Each row comes from the steps of one walk. Every step used is in the known rows, and no mark comes twice. Write the walk behind each row, first mark first.
In the rows, 128 means zero.
Known rows
r/g/w/z/d/t: [154 108 107 124  92 121 150 203 128 142 102 129 109 136 115 114 133 128
 123 137  97 114 136 133 120 138  86 147 147 117 149 127 152 123 137 143
 146 124 122 130 140 152 109 122 121 124 115 132 125 141 133 157 112 132
 116 137 101]
c/v/p/r/g/w: [141 104 101 128  97 139 122 252 125 133  88 114 131 137 118 135 132 146
 142 149  98 117 130 110 131 131 100 129 149 146 128 146 127 154 149  84
 145 137 126 115 149 126 117 143 140 108 134 125 125 171 140 172 149 125
 102 111 129]
r/z/w: [143 124  96 137 122 127 116 135 114 108  77 150 107 123 137 130 142 137
 122 146 127 120 128 125 128 130 109 146 136 131 135 145 128 117 130 128
 145 121 121 118 148 134 114 125 138 129 125 127 123 140 133 141 122 142
 122 126 127]
p/v: [142 133 121 134 119 135 127 135 137 140 145 129 129 136 134 130 121 131
 128 118 123 132 115 117 128 126 123 141 126 127 123 119 123 120 122 124
 128 131 128 130 135 121 138 133 125 126 144 127 126 128 128 133 124 144
 128 119 137]
g/w/e/c/v: [135 123 116 121 104 141 133 184 137 126 143 136 114 139 132 146 135 115
 118 127 114 126 139 125 120 108 129 136 186 113 116 120 121 117 148  59
 165 134 133 120 110 123 134 123 144 106 136 123 147 170 146 159 145 117
 124 127  85]
e/c/v/t/d/z: [134 105 102  97 131 140 137 213 140  94 155 135 136 121 214 112 140 119
 135 128 122 145 130 121 130 152 119 143 148 133 139 108 123 113 150  90
 150 145 132 149 116 133 148 112 143 114 137 132 138 135 145 122 157 150
  98 126  71]
r/g/w/e/c: [138 108 100 132 113 133 132 177 128 175 130 130 117 146  75 137 126  98
 125 126 103 112 132 133 124 119 127 154 168 112 136 129 138 129 144  99
 132 122 132 123 125 138 124 121 136 118 109 131 145 153 144 168 139 103
 124 132  85]
t/v/p/r/g: [141 110 102 138 130 125 119 196 133 158 106 105 144 125 119 112 124 127
 134 138 107 102 120 111 136 145  99 142 132 148 147 152 127 155 145 130
 121 124 124 122 153 129 122 130 132 112 121 142 120 130 142 138 125 133
 121 109 139]
t/v/p/r: [141 125 114 134 129 129 113 179 141 125 127 109 138 122 140 121 127 133
 127 129 122 108 128 107 133 129 104 142 145 142 135 139 117 158 139 110
 139 133 124 115 145 118 133 121 135 108 132 140 123 130 135 138 119 138
 122 110 139]
z/w: [138 135 106 133 118 132 119 128 123 124  94 140 119 125 147 140 131 143
 123 128 133 124 124 122 127 131 121 133 133 129 127 137 126 131 127 110
 151 122 125 121 135 128 128 126 136 125 121 126 128 153 128 149 124 133
 125 133 127]
r/p/v/t/d: [137 110  97 117 137 141 123 154 140 176 147 130 126 128 189 103 122 105
 141 125 110 136 123 118 132 142 123 157 139 138 138 117 132 130 135  74
 148 148 126 117 129 127 159 133 130 130 135 130 130 139 134 149 142 153
 112 120 109]
v/p/r/z/w/e: [149 112  69 151 100 127 104 189 122 125 111 131 103 132 111 123 146 115
 120 155 119 112 132 112 128 131  83 154 160 137 134 136 126 140 144  70
 174 134 117 107 155 130 112 135 148 111 119 125 121 152 140 150 106 136
 101 112 138]
z/d/t: [131 124 125 116 101 117 145 140 134 110 129 126 124 138 127 121 128 122
 113 123 124 131 132 126 122 125 101 124 117 114 129 110 131 124 140 145
 132 127 125 143 121 135 128 123 122 129 114 132 130 123 124 122 114 138
 125 146 130]
e/w/z/d: [136 119  98 122 114 119 127 167 137 109 101 135  87 122 125 121 133 149
 105 117 111 108 134 133 123 142 105 151 137 118 130 108 139 124 127 141
 177 118 116 138 123 141 128 124 137 122 139 132 123 126 135 160  97 135
 115 129 103]
g/w/z/d/t/v: [160 129 124 120  99 124 145 181 148 127 119 132 114 126 163 116 132 131
 115 123 113 107 141 126 118 122  86 154 172 112 150 125 135 131 134 134
 165 124 120 119 133 135 122  99 128 113 128 143 126 145 132 150 107 146
 129 132  84]
v/p/r/z/d: [142 103  91 135 105 114 105 166 123  83  95 119 105 124  80 117 139 134
 114 145 113 118 136 111 126 131  74 160 108 133 138 130 129 150 141 124
 146 130 116 128 145 129 108 135 139 120 120 137 121 131 135 147 114 144
  97 115 143]
p/r/g/w/e: [139 106  98 141  96 132 124 198 136 187 137 113 133 146 102 141 120 111
 124 127 108 106 120 125 131 126 101 145 151 124 128 127 131 130 143  90
 136 129 127 121 151 132 117 131 135 121 110 126 125 163 134 156 143 108
 105 125 111]
p/r/g/w/e/c: [140  99  93 135 101 134 125 217 132 178 145 113 123 142  82 147 117 106
 113 118 104 107 122 121 130 122 108 148 162 110 122 124 129 130 144  86
 139 125 132 125 139 134 127 127 139 111 104 125 137 153 137 164 145 106
 108 129  94]
p/r/z: [139 110 113 135 122 125 119 176 125 115 119 120 125 126 123 129 126 129
 115 138 124 121 122 118 134 132  98 133 129 129 125 132 119 119 129 127
 133 127 125 129 155 130 116 135 134 128 127 126 117 116 126 120 129 139
 111 120 134]
r/z/d/t: [137 112 115 122 106 113 141 135 126 102 107 139 114 136 113 112 136 112
 110 140 119 130 137 128 124 128  88 136 123 116 133 117 131 112 142 163
 126 123 122 145 133 140 114 124 125 135 116 132 126 112 127 112 113 149
 123 140 129]
c/v/t/d/z: [132 114 105 102 126 136 135 196 147 103 149 132 146 123 234 102 141 126
 146 136 128 146 128 126 132 155 114 140 136 143 144 113 126 116 152  94
 150 148 127 145 125 132 141 119 138 124 144 131 127 146 140 116 155 152
  96 119  84]
t/v: [134 134 132 128 139 127 130 115 143 140 126 124 139 124 151 122 123 125
 127 125 130 115 125 126 129 127 124 141 143 133 137 137 121 129 134 138
 131 121 127 126 131 124 132 115 130 123 133 142 128 129 137 124 127 136
 142 122 115]
c/v/t/d/z/w: [143 117  86 106 116 139 126 196 140 101 115 147 136 121 249 113 145 140
 142 138 133 139 124 121 132 156 104 146 138 143 143 120 126 119 149  81
 172 145 124 138 134 131 141 113 146 120 137 130 126 170 142 136 147 157
  94 124  82]
g/w/z: [151 127 121 131 114 134 128 182 128 131 120 135 106 122 141 130 135 141
 129 134 114 116 138 129 122 124 115 145 165 125 141 135 137 134 118 106
 159 134 124 106 137 134 119 120 130 118 140 127 124 148 128 162 122 128
 118 122  92]
p/v/t/d/z/w: [157 123  78 120 116 142 121 178 144 135 143 145 132 128 224 112 132 131
 137 116 133 134 112 114 133 152 101 176 130 138 148 108 127 123 128 100
 152 140 122 132 144 126 151 108 138 123 137 132 126 153 133 145 132 163
  99 119  92]
d/z/w/e: [145 131 100 137  98 124 129 141 144 104 136 139 124 130 143 125 140 120
 127 132 131 119 123 128 129 133 104 162 147 132 137 114 135 124 142  80
 148 134 123 125 136 129 117 119 140 118 119 124 128 157 133 131 119 137
 112 129 106]
w/g: [129 131 111 134 125 132 128 143 128 173 149 121 129 115 160 123 136 143
 124 131 122 107 125 127 127 127 129 125 139 121 133 131 130 118 128 136
 156 128 132 139 123 148 127 126 127 135 126 135 128 137 126 145 111 124
 124 122 134]
r/g: [127 115 116 132 129 124 132 143 120 154 110 124 134 135 103 120 125 123
 137 140 112 122 121 132 132 143 124 130 121 134 137 140 138 126 137 147
 114 121 129 136 138 140 119 136 125 134 116 130 128 128 137 134 134 121
 127 127 129]
c/v/t/d: [124 119 105 106 135 140 127 182 135 141 136 133 137 127 225 109 134 125
 140 137 132 145 132 125 128 147 126 120 143 135 135 124 123 111 149  97
 162 142 129 139 120 133 150 126 139 128 144 132 129 148 144 132 152 141
 105 123  99]
v/p/r/g/w: [144 100  97 135 107 134 117 229 119 153  95 112 125 136  90 132 129 134
 138 140 100 106 130 114 133 128 103 145 138 138 139 143 133 167 138 107
 126 133 124 108 155 129 115 132 133 114 118 130 125 157 132 174 137 116
 106 115 129]
t/d/z/w/g: [152 121  78 128 112 136 125 173 129 152 136 139 129 109 211 110 142 150
 134 128 129 106 119 124 131 135 120 154 152 128 145 127 132 136 143 134
 185 146 125 139 126 153 133 116 138 137 114 132 130 161 119 138 120 147
  95 129  95]
p/r/z/w: [148 117  91 139 111 128 112 173 119 111  88 133 115 122 136 140 130 146
 110 137 127 117 119 112 133 133  90 139 131 132 124 139 119 123 130 112
 153 122 121 121 163 130 116 129 141 124 121 124 118 140 127 138 123 143
 105 126 135]

Which walk is each row?
[138 123  90 119 136 145 120 162 138 176 167 132 132 137 204 107 120 115
 137 116 130 138 117 119 130 143 124 151 129 129 139 113 124 115 127 116
 143 138 126 135 132 127 158 121 129 132 143 134 127 132 135 142 138 147
 109 118 103]
p/v/t/d
[143 124 116 131 109 117 127 127 133 108 125 126 102 117 124 115 134 142
 114 131 118 123 135 128 118 139  97 146 124 122 143 124 144 123 127 129
 164 126 120 135 126 143 118 127 132 125 127 135 121 130 135 144 102 145
 112 128 113]
w/z/d
[134 114 109 133 117 131 115 195 125 119 128 111 128 126 120 127 130 137
 128 132 120 121 131 111 131 129 108 129 127 138 128 130 123 158 130 100
 137 139 124 116 141 122 128 135 134 113 129 127 122 129 128 139 121 129
 107 116 148]
v/p/r
[141 119  71 123 114 132 119 165 145 145 158 142 129 129 211 104 142 104
 136 128 136 127 127 130 130 150 103 172 153 133 153 108 134 121 147  72
 166 144 121 130 135 136 138 108 144 123 114 133 130 164 141 135 134 140
  93 127  77]
v/t/d/z/w/e
[136 113 114 130 118 132 130 165 122 162  94 129 127 137 103 134 127 128
 141 132 109 114 128 134 129 125 125 141 139 131 139 142 137 139 134 134
 116 121 127 121 142 134 117 126 128 128 120 130 130 157 133 161 149 113
 123 126 108]
r/g/w
[128 124 126 114 124 134 134 168 127  99 125 133 121 126 141 138 131 138
 119 131 120 138 130 119 125 132 132 112 149 125 113 126 119 112 139 102
 149 129 135 139 111 127 138 131 139 115 138 125 139 132 140 133 139 135
 128 130 115]
e/c/v
[147 116  96 117 128 139 128 182 149 136 177 134 141 133 209 102 128 115
 141 117 127 138 117 120 135 150 110 170 127 136 146 100 129 118 130 112
 131 146 124 140 137 125 151 115 129 128 141 135 123 129 132 127 143 160
 101 115  92]
p/v/t/d/z
[152 120  81 133 105 128 127 154 138 130 144 147 124 132 175 110 137 109
 133 128 133 124 123 130 130 126 115 167 157 132 138 114 133 134 155  94
 170 150 120 131 126 135 130 118 142 129 110 124 132 165 131 118 132 144
  99 133  83]
t/d/z/w/e
[139 127  92 135 114 133 120 146 126 140 132 140 106 133 117 139 131 116
 109 121 127 119 127 122 123 124 124 145 166 113 121 121 127 119 137  82
 162 122 129 124 120 132 136 121 145 112 114 126 142 152 142 151 116 123
 127 138 102]
z/w/e/c
[147 120  95 131 104 129 128 168 138  99 145 141 114 129 123 136 140 112
 113 122 124 119 127 124 127 132 108 166 156 122 131 111 132 124 139  78
 156 129 127 130 124 131 124 112 145 108 113 126 140 146 137 133 119 136
 116 135  93]
d/z/w/e/c
[145 123 121 121 105 115 148 164 133 106 137 127 108 126 147 109 133 129
 113 132 115 128 136 127 118 140  89 130 137 117 140 114 142 115 129 141
 161 129 123 140 127 146 120 124 121 124 124 130 123 115 128 124  95 148
 121 139 119]
w/z/d/t
[126 124 115 121 114 132 137 164 136 119 159 131 120 135 132 133 134 110
 116 133 119 136 131 124 120 126 130 120 168 120 113 114 122 103 151  76
 165 132 135 135 107 131 137 132 142 111 133 125 140 141 149 127 134 131
 124 129 107]
w/e/c/v
[134 126 108 124 133 129 133 200 131 129 116 136  97 123 152 121 135 139
 121 123 112 110 133 133 128 145 125 133 161 128 126 116 136 124 119 136
 168 124 121 126 131 140 132 126 133 120 150 124 121 115 132 151 105 128
 124 125 110]
e/w/z
[154 126 111 125 112 115 140 180 142 111 123 126 110 121 152  90 142 127
 123 141 109 114 143 119 117 140  83 149 158 131 156 128 139 143 140 138
 166 131 119 123 128 140 123 113 126 109 132 147 123 118 142 139  83 157
 128 121 119]
w/z/d/t/v/p
[154 106 106 138 106 132 128 234 127 154 114 112 118 126 125 134 123 143
 129 132  99 107 124 123 131 144  96 140 153 129 141 142 139 132 125 108
 151 128 124 114 163 142 110 133 131 118 125 126 114 147 131 162 131 125
 100 121 105]
p/r/g/w/z
[135 127 116 135 104 134 128 146 139 161 149 130 123 141 116 136 131 107
 128 124 122 117 137 134 122 106 124 148 166 116 130 121 130 130 138  83
 144 133 125 109 126 124 123 119 134 122 126 126 136 166 133 155 135 111
 124 125  99]
g/w/e
[133 113 102 110 136 133 128 178 142 127 158 130 141 125 204 103 137 111
 144 126 133 134 128 130 134 152 116 155 130 138 153 111 134 132 136 114
 131 143 125 138 131 132 139 109 132 128 126 135 126 133 130 118 144 144
  98 124  85]
v/t/d/z
[145 127 111 130 107 126 128 151 134  89 108 140 129 121 154 134 139 143
 130 128 131 121 124 124 133 140 105 152 130 137 137 122 131 135 131 111
 134 131 123 127 141 126 118 115 136 120 121 125 125 147 126 131 126 142
 115 131 115]
d/z/w
[133 106 102 129 111 132 125 230 123 119 101 108 136 133 122 121 133 142
 142 155 102 125 124 110 133 145 100 112 125 154 129 146 130 140 153 101
 143 138 128 128 146 130 120 153 136 113 132 126 119 143 144 142 137 133
 106 112 155]
c/v/p/r/g
[143 117  81 115 126 134 120 175 136 121 126 143 130 120 215 113 139 128
 139 127 136 131 124 125 133 156 108 161 132 138 152 117 132 133 136  99
 151 138 121 130 140 134 139 106 140 124 120 133 128 153 133 141 139 148
  93 128  84]
v/t/d/z/w
[124 117 101 113 143 137 120 158 131 158 145 131 132 126 196 105 130 113
 138 126 135 136 132 129 128 146 127 140 131 127 143 122 128 127 132 121
 144 136 125 132 126 133 149 117 132 132 126 136 130 135 136 136 142 131
 106 126  94]
v/t/d
[146 131  94 135 106 133 127 162 134 129 124 130 128 108 180 126 147 160
 123 130 125 104 122 123 131 138 110 148 144 131 144 126 134 124 130 119
 165 131 127 137 135 146 117 115 136 126 121 133 127 153 122 147 110 140
 112 124 118]
d/z/w/g
[137 117 105 113 108 118 150 212 137 110 117 136  94 132 148 118 135 133
 106 118 108 111 136 131 123 141 100 133 151 114 128  96 138 119 132 156
 172 122 119 140 123 146 132 122 127 121 135 126 124 108 127 146  92 136
 122 142 111]
e/w/z/d/t
[137 127 131 117 113 116 145 125 149 118 127 127 133 133 151 116 122 120
 112 118 126 120 128 124 124 122  99 136 130 116 138 118 125 123 147 157
 134 120 124 143 123 130 133 111 125 124 117 145 130 124 132 120 112 147
 141 138 119]
z/d/t/v
[138 132 119 132 137 128 120 143 136 131 113 127 129 124 135 108 136 125
 138 139 122 114 136 119 128 125 122 146 146 140 145 143 124 155 139 125
 130 128 124 113 129 122 130 120 132 112 135 144 131 132 141 142 118 138
 139 111 126]
t/v/p
[145 105 100 114 129 137 132 175 152 138 156 133 132 125 193  97 130 107
 146 123 107 135 123 118 137 148 109 174 130 146 149 105 138 136 139  71
 138 158 124 124 132 123 148 128 130 124 138 130 128 135 131 132 146 165
 101 118  98]
r/p/v/t/d/z
[141 107  99 138 121 125 111 194 118 101 107 120 116 125 102 117 139 127
 125 152 114 118 134 113 133 131  95 138 135 142 135 138 122 147 134 116
 136 135 122 114 154 127 114 136 135 115 128 129 119 120 132 136 119 140
 105 111 148]
v/p/r/z
[143 130  80 142 121 133 115 146 115 152  96 142 108 111 164 122 147 151
 118 150 122 102 124 125 126 132 110 139 153 123 143 147 131 107 129 136
 170 119 125 128 142 152 116 126 138 136 125 134 125 147 132 158 105 139
 117 121 131]
r/z/w/g
[143 118  67 121 122 141 119 190 136 161 147 133 133 108 250 105 147 141
 134 129 129 110 122 125 132 153 109 161 148 131 159 120 134 121 134 113
 179 139 126 140 135 152 138 103 140 130 121 141 128 162 131 153 123 140
  90 121  90]
v/t/d/z/w/g
[150 110  95 137 116 114 105 154 138  99  92 120 117 117 109 109 134 132
 111 142 117 108 131 108 127 127  71 166 125 136 145 141 122 148 147 134
 146 123 115 128 147 125 115 123 142 114 123 151 120 130 141 141 113 153
 111 109 132]
t/v/p/r/z/d
[148 120  76 146 109 135 111 191 119 154 104 124 117 109 164 133 136 158
 107 140 123  98 117 113 133 134  92 134 146 125 131 141 122 110 129 123
 178 124 126 130 158 150 118 130 142 131 119 131 118 147 125 154 105 140
 102 121 136]
p/r/z/w/g
[146 113 112 125 108 113 136 174 144 113 118 117 133 129 143 116 123 122
  99 129 123 112 124 114 131 128  68 143 131 119 132 122 117 114 148 154
 135 120 121 144 151 133 121 114 130 124 114 143 119 111 130 105 112 157
 121 131 123]
p/r/z/d/t/v
